What can hang from each mark
nisi: fafitu
tovu: fafitu
fafitu: lamok miva nerad risif tovu
lamok: fafitu
risif: fafitu
nerad: fafitu
miva: fafitu gilin

Every row comes from one small tree of marks. The marks that hang from a mark follow it in brackets, in alphabetical order. Every link used is in the known rows. Which tree was each row made from?
Known rows
tovu{fafitu}: [ 1.80  2.15  0.66 -2.47 -6.37 -0.42 -3.45 -0.58  0.78 -0.65  2.14 -3.06
 -3.41 -2.91 -1.21 -0.20 -0.98]
fafitu{miva nerad risif tovu}: [ 1.33 -1.47 -0.39  1.87  6.06  2.43  2.80 -0.23  0.55  0.07 -0.86  2.05
  4.02 -1.18  0.53 -2.91  2.24]
nisi{fafitu{lamok miva{gilin} nerad risif tovu}}: [-2.76 -3.61  0.47  0.89  2.85  0.90  2.14  0.85  0.54  0.02 -0.29  4.55
  3.12  1.07  0.71  0.71 -0.22]
fafitu{lamok miva{gilin} nerad risif tovu}: [-3.44 -3.02 -0.17  1.68  3.91  1.83  3.20  0.75  0.89  0.51  0.87  2.93
  5.55  3.10  1.01 -0.29  0.89]
nerad{fafitu{lamok miva{gilin} risif tovu}}: [-3.00 -4.35 -1.86  0.27  1.78  1.49 -0.39  1.36 -0.14  0.74  0.76  1.93
  4.59  1.68  1.66  4.83  0.71]
miva{fafitu}: [ 2.71  2.10  0.32 -2.04 -3.27 -1.43 -1.62 -1.09 -1.71  1.24 -1.53 -3.91
 -4.51 -0.66 -0.01  0.30 -0.01]
fafitu{nerad}: [ 3.08  4.74  0.73 -0.02 -0.96  0.05 -0.14 -0.10 -0.69 -2.64 -0.16 -1.92
 -3.62 -0.99 -2.17 -4.32 -0.42]
risif{fafitu{lamok miva nerad tovu}}: [-1.23 -2.60 -1.23  1.91  1.34  0.16 -3.59  1.29  3.72  0.19 -1.23  2.43
  5.34  3.32 -0.18 -2.22  0.04]
nerad{fafitu{lamok miva risif tovu}}: [-0.26 -4.07 -1.62  2.00  2.41  1.88 -1.68  1.13  0.54  0.18 -0.67  2.93
  5.69  0.01  1.09  3.83  0.35]
risif{fafitu}: [ 1.13  2.31  0.63 -2.04 -3.92 -1.30 -4.38  0.68  0.66 -0.03 -1.03 -4.29
 -3.59 -1.60 -0.79 -1.32 -1.12]
fafitu{risif tovu}: [ 4.36  0.79  1.36 -0.50  1.04  1.72  0.70 -0.20 -2.47  0.29 -1.07 -0.48
  1.41 -4.57  1.47 -0.72  0.63]
lamok{fafitu{nerad}}: [ 2.17  5.33 -0.09  0.23 -1.47 -2.17 -0.83 -1.29  0.12 -2.01  1.54 -1.43
 -4.29 -1.50 -1.68 -1.95 -1.56]
nerad{fafitu}: [ 2.46  2.40 -1.13 -1.43 -2.76 -0.17 -3.31  0.65 -1.46 -2.05 -0.34 -2.67
 -3.59 -1.99 -1.20  1.21 -0.70]
nisi{fafitu}: [ 4.03  2.33  1.66 -3.87 -4.16 -0.12 -2.53  0.00 -1.68 -1.30 -1.77 -1.50
 -5.55 -3.88 -1.27 -0.89 -2.12]
miva{fafitu{nerad risif tovu} gilin}: [-2.04  0.17 -0.12  1.51  2.80 -1.65  4.37 -0.34 -2.14  2.12  0.09 -1.27
 -0.49  0.84  2.22  1.25  2.31]
lamok{fafitu}: [ 3.14  4.21  0.38 -2.80 -4.06 -1.44 -2.64 -1.54 -0.78 -0.74  1.04 -2.77
 -4.65 -2.88 -0.84  0.05 -1.90]

Write each row's tree
[-3.25 -0.94  0.12  3.25  1.66 -1.76  3.49  0.23 -1.20  1.72  0.29  0.89
  1.58  3.04  1.84  2.39  0.89]	miva{fafitu{lamok nerad risif tovu} gilin}
[-1.86  1.44  1.49  4.92 -2.55 -1.26 -0.23  0.54  2.31 -2.05  3.11  0.66
 -0.23 -1.25 -1.82  0.57 -1.31]	tovu{fafitu{lamok nerad risif}}
[-6.47 -1.88  0.21  2.25 -1.40 -0.56  1.33  0.34  3.30 -0.36  4.07  0.46
  1.30  2.11 -0.88  1.74 -0.07]	tovu{fafitu{lamok miva{gilin} nerad risif}}
[-3.74  0.22  0.08 -0.18  2.58  0.67  4.49  0.09  0.21 -0.31  1.49 -1.63
 -1.50  0.81 -0.72 -1.43  1.60]	fafitu{miva{gilin} nerad risif}
[ 3.02 -0.73 -0.01 -0.29 -1.82 -0.65 -2.54 -0.55 -1.06  1.94 -2.16  0.47
  1.93  1.35  1.44  1.43 -0.44]	miva{fafitu{lamok tovu}}
[ 0.34 -3.09  0.50  2.54  3.72  1.13  0.57  0.88  1.23 -0.46 -1.55  5.61
  3.95 -0.62  0.09 -0.55 -0.39]	nisi{fafitu{lamok miva nerad risif tovu}}
[ 0.56  2.37 -1.11 -0.65  0.47 -0.97 -0.66 -1.38  1.79 -1.15  1.25 -0.29
 -2.27  0.10 -1.54 -1.88 -0.71]	lamok{fafitu{miva nerad}}
[ 1.64  0.53  0.02  3.70  3.88 -1.30  2.69 -0.35 -1.48  1.40 -1.46  0.13
  0.54 -1.21  1.30 -0.50  1.94]	miva{fafitu{nerad risif tovu}}
[ 1.57 -1.41  0.81  2.19  0.16 -0.59  0.05 -0.22 -1.49  2.28 -1.73  0.83
  2.58 -0.50  2.09  2.80  0.24]	miva{fafitu{lamok risif tovu}}
[-2.37 -1.32 -0.07 -4.81 -3.87  1.54 -1.12 -0.10  0.73  0.38  0.71 -1.19
 -0.19  3.68 -0.50  0.70 -0.89]	fafitu{lamok miva{gilin}}
[-0.17 -1.66 -0.75 -3.32  1.79  1.22  0.45  0.08 -0.26 -0.02 -0.86  2.11
  0.06  0.85  0.33 -1.85  0.51]	nisi{fafitu{miva{gilin} nerad tovu}}
[-2.26  2.65 -0.32 -1.13 -1.57 -2.55  1.95 -0.62 -1.45  0.72  0.51 -3.84
 -5.49  2.80 -0.31 -0.03  0.62]	miva{fafitu{nerad} gilin}
[ 0.79 -2.25 -1.09 -6.40 -0.31  2.63 -0.27 -0.66 -0.91  1.76 -0.28 -1.15
  1.98  1.20  1.71 -1.08  1.35]	fafitu{miva{gilin} tovu}
[-1.24 -1.32  1.30  2.60  1.79  0.32  0.82  0.87  1.57 -1.45 -0.84  3.28
 -0.13 -0.44 -1.76  0.04 -1.36]	nisi{fafitu{lamok miva nerad risif}}
